(in the rows, 128 means zero)
Known rows, with every way that one mark hangs from another
Y(T(M(W))): [154 102  69 112  63 126 132  94 123 135 129 114 116 109 126 126 139 146
 139 124 113 119 131 120 104 127 143 166 117 112]
C(U Y(T(M(W) P))): [171 139  90 111  64 144 149  87 141 160  79  91  82 157 122 150 149 176
 164 144 159 107 131 117 107 159  95 151  83 145]
W(M P(T(U(B C) Y))): [147 157 103 150 150 105 181  62 114  99  54  71 130 191 166 133 128 145
  86 174  94 162 134 122 109 136 131 105  55 167]
Y(C T(M(W) P U(B))): [161 158  52  80   8 138 142  62 114 120  86  95 125 122 169 110 145 153
 160 117 126  87 161 101  77 136  84 155  79 147]
P(T(U Y(C)) W): [142 175 108  99 105 120 205  74 132 117 114 138 134 176 156 145 115 151
 149 177  58 104 155 123  98 136 124 145  91 159]
B(U(T(Y) W)): [ 97 149 160 102 144 102 130 115  86  62  74 111 126 138 143 117 122 106
 159 106 110 149 163 121 140 120 156  96  78 134]
P(T W(M U)): [162 130 114 154 168 112 191 108 150 134 159 115 143 193 146 141 124 139
  90 203  74 160 123 118 137 160 144 176 120 153]
U(B T(Y)): [108 151 133 120 119 116 165  81 108  81  77  75 158 120 138 116 120 109
 142 106 149 167 142 101 131 103 157  53  92 160]
W(P(T) U): [130 125 118 153 162 121 165 142 150 135 120  99 141 187 140 105 134 161
  80 163 101 155  97 131 117 173 121 180  90 137]
Y(C(U) T(M P)): [160 168  73 104  42 157 155  86 123 146  91 104 108 152 152 105 145 151
 160 131 137  83 139 114  82 143  91 166  62 148]
M(T W): [130  96  89 120  93 129 103 120 152 151 142 122 120 101 110 122 139 140
 118 145 136 123 173 103 128 151 134 154 118 101]
T(M P U Y): [160 165  76 137  96 128 158  80  65  63  60 134 119 151 160 139 107 214
 158 119 111 124 171 131  49 116 102 143 108 121]
P(T(M U(C) Y) W): [153 157  89 102 112 109 206  60  82  80  95 136 132 192 149 171 102 174
 155 199  34 126 166 126  87 120 145 123 103 137]
B(U(T(M) W(P))): [105 122 139 110 131 101 130 138  88  67  97 102 128 156 156 119 138 136
 137 112 100 142 145 118 131 139 160 125  88 118]
C(U(B T(M P)) Y): [133 158 125 110 101 134 181  87 113 115  57  57 122 167 134 153 137 158
 167 133 183 137 140  95 125 139 109  68  84 171]
P(W(U(B C T(M)))): [139 147 123 113 121 113 157 101  98  77 115  81 180 174 149 138 131 118
 147 174 100 157 144  91 155 125 153 101 116 148]
U(B C T(M(W) P)): [124 132 114  85  62 125 138  68  83  69  95  62 145 121 147 126 145 122
 147 149 135 152 182  84 120 116 136  43  91 135]
P(T(U Y) W(M)): [165 157 102 142 151 105 206  69 123 108 109 127 123 186 155 162 109 157
 122 186  61 143 151 123 102 133 141 149 106 156]
M(T(Y(C)) W(P)): [137 123  81 132  66 137 114  96 172 144 126  97 129 117 139  96 151 159
 102 141 135 119 165 111 116 159 137 160  67 117]
P(W): [144 137 138 119 119 128 146 130 138 126 165 142 140 148 138 145 123 129
 139 157 101 128 132 117 144 136 139 132 145 134]
B(U(C T(P(W))) Y): [127 185 187  69 124 102 132 112  60  45 100 114 105 175 173 130 163  95
 112 170 109 133 163  93 151 163 136  95  55 141]
T(P(W) Y): [159 166 135 128  96 141 161  94 118  90 130 142 135 153 158 128 108 164
 140 150 107 146 156 117 103 133 123 110 119 141]
P(T(M(W) Y(C(U(B))))): [127 152  76 104  60 124 204  64 130 142 107  90 134 144 140 142 135 166
 156 168 106 123 139 119 114 131 142 131  66 150]
Y(C T(M U(B W(P)))): [138 159  76  89  43 118 147  79 133 106  62  89 150 149 176 105 133 142
 153 102  93  97 140 124 100 119 122 136  76 158]
U(B): [120 139 129 115 111 125 142 117 122 123 115 108 149 128 139 126 120 117
 133 123 141 145 121 114 144 123 129  92 123 150]
T(Y): [134 145 124 140 124 125 142 100 119 106 101 124 131 129 133 127 118 145
 135 121 124 142 134 135 116 115 140 117 109 132]

Rows
[127 144 103 108 107 126 115 113 121  95  70 138 122 141 141 115 103 161
 140 125 111 117 210 111  85 139  96 123 107 120]	M(T(P U(W)))
[146 165 100  75  13 121 150  66 126 106 114  89 131 117 176 107 162 137
 113 124 135 113 135 107 121 140 131 120  70 153]	U(B(Y(C T(M(W) P))))
[147 161 119 164 151 101 131  95 130  77  49 105 132 163 162 133 124 167
 127 120  94 148 152 143 110 115 138 134  88 144]	T(U(W(M P)) Y)
[123 152 125  82 133 111 180  70 115 122  58  96 121 180 134 157 118 124
 134 174 102 124 141 122 123 135 103  72  87 171]	P(T(U(B C(Y))))
[135 204 148  80  59 124 137  95 149 119  72 110 109 152 164 102 162 121
 133 128 124  94 143 121 127 146 117 130  37 161]	B(Y(C(U(W)) T(P)))
[135 137 166 119 157 101  99 110 122  97  77  86 104 193 156 137 146 108
 107 160 109 142 139 137 172 152 136 100  69 150]	B(U(C(Y) W(M P)))
[114 165 105 104  83 134 163  99 122 128  90  70 147 141 142 125 153 118
 170 130 154 106 137  98 138 123 129 110  72 161]	Y(C(U(B T(M))))
[112 170 119  93  86 101 127 105 147  97  63 101 147 151 169 107 139 141
 108 124 114 109 170 110 132 147 128 118  64 149]	M(T(U(B(Y(C)) W(P))))
[115 148 113 107  98 113 164  48  69  52  61  62 162 136 144 129 123 117
 151 134 124 161 162 104 122  85 171  29  81 150]	U(B C T(M Y))
[154 123 107  98  93 127 136  62 117 121  80  93 110 156 126 140 134 124
 132 150 121 114 134 133 120 119 132  92  97 144]	U(C(Y(T(M))))
[155 147  82 126  98 129 145 107  74  83  86 137 117 149 155 141 118 197
 151 125 113 110 165 123  61 130  89 153 125 116]	T(M P U)
[139 191 129  95  79 122 142 102 146 146  85 106 106 146 150 113 175 109
 123 132 138  85 111 122 138 150 124 162  42 158]	B(Y(C(U) T))
[144 160 112 181 147 116 153  85 148  93  76  27 171 168 173  86 157 125
  81 129 153 176 114 105 143 140 145 132  50 179]	W(M P U(B T(Y(C))))
[150 169 138 148 159  95 124  94 113  85  77  67 151 172 163 127 158 107
  75 170 130 168 117 116 176 136 143 120  73 164]	W(M U(B(Y) C))
[116 126 119 126 111 107 179  96 138  91 105 113 144 163 149 124 108 181
 118 141  63 156 141 149 102 121 172 104  97 129]	U(W(P(T(M Y))))
[140 137  97 133  98 144 138  87 118 104  95 127 124 130 137 101 103 167
 114 130 139 141 185 112  81 140 117 115  93 123]	M(T(P Y))
[128 185 140  95  68 139 179  61 123  77 109  80 165 141 172 104 126 115
 150 132 136 146 166  85 122 122 132  52  81 179]	U(B T(P(W) Y(C)))
[126 151 126 114  94 106 155 116 172 137 130  73 146 160 162 103 178 146
  75 169 114 141 102 115 156 182 134 167  58 153]	M(W(P(T) U(B(Y(C)))))
[146 118  93 115 106 122  93 104 149 140  76  91 103 152 123 139 155 158
 114 167 132 107 175 108 122 170 102 143  80 118]	M(T(U(C(Y))) W(P))
[124 142 154 111 155 102  95 115  92  84  89 115 113 162 151 134 135  87
 130 155  90 140 159 129 163 128 142 109  84 135]	B(U(C W(M)))
[127 156 110  90  94 111 135  96 123 109  51 111 139 136 146 119 110 113
 164 100 103 123 144 118 117 112 116 110 101 157]	Y(T(U(B W)))
[181 197 119 101  74 116 150  71 132  99  98 116 107 164 190 119 163 128
 100 146 107  94 147 111 108 153 110 167  63 167]	B(Y(C T(P(W(M)) U)))
[138 132 100 175 147 118 152 114 111  76  84  71 157 166 148 104 141 180
 108 122 126 167 118 121 105 138 154 161  85 127]	W(P U(T(M Y)))
[133 134 101 129 115 105 132 126 111  82  80 124 138 157 155 141 123 190
 150 118  81 119 150 141  98 119 133 148 122 115]	T(M U(W(P)))
[174 137 108 114 110 124 147  87 126 116 112 103 139 191 138 144 131 139
 139 181  93 129 124 120 139 143 132 146 115 149]	P(W(U(C(Y(T(M))))))
[149 131  77 148 138 115 133  93 121 122  80  97 129 141 145 133 120 134
 106 136 139 136 167  99 116 135 117 141 105 143]	W(M(T(U(B))))
[165 152  71 100  73 134 135  73  70  87  54 119 107 154 154 123 124 155
 149 135 101 105 164 118  59 124  89 136  88 128]	Y(T(M P U(C)))
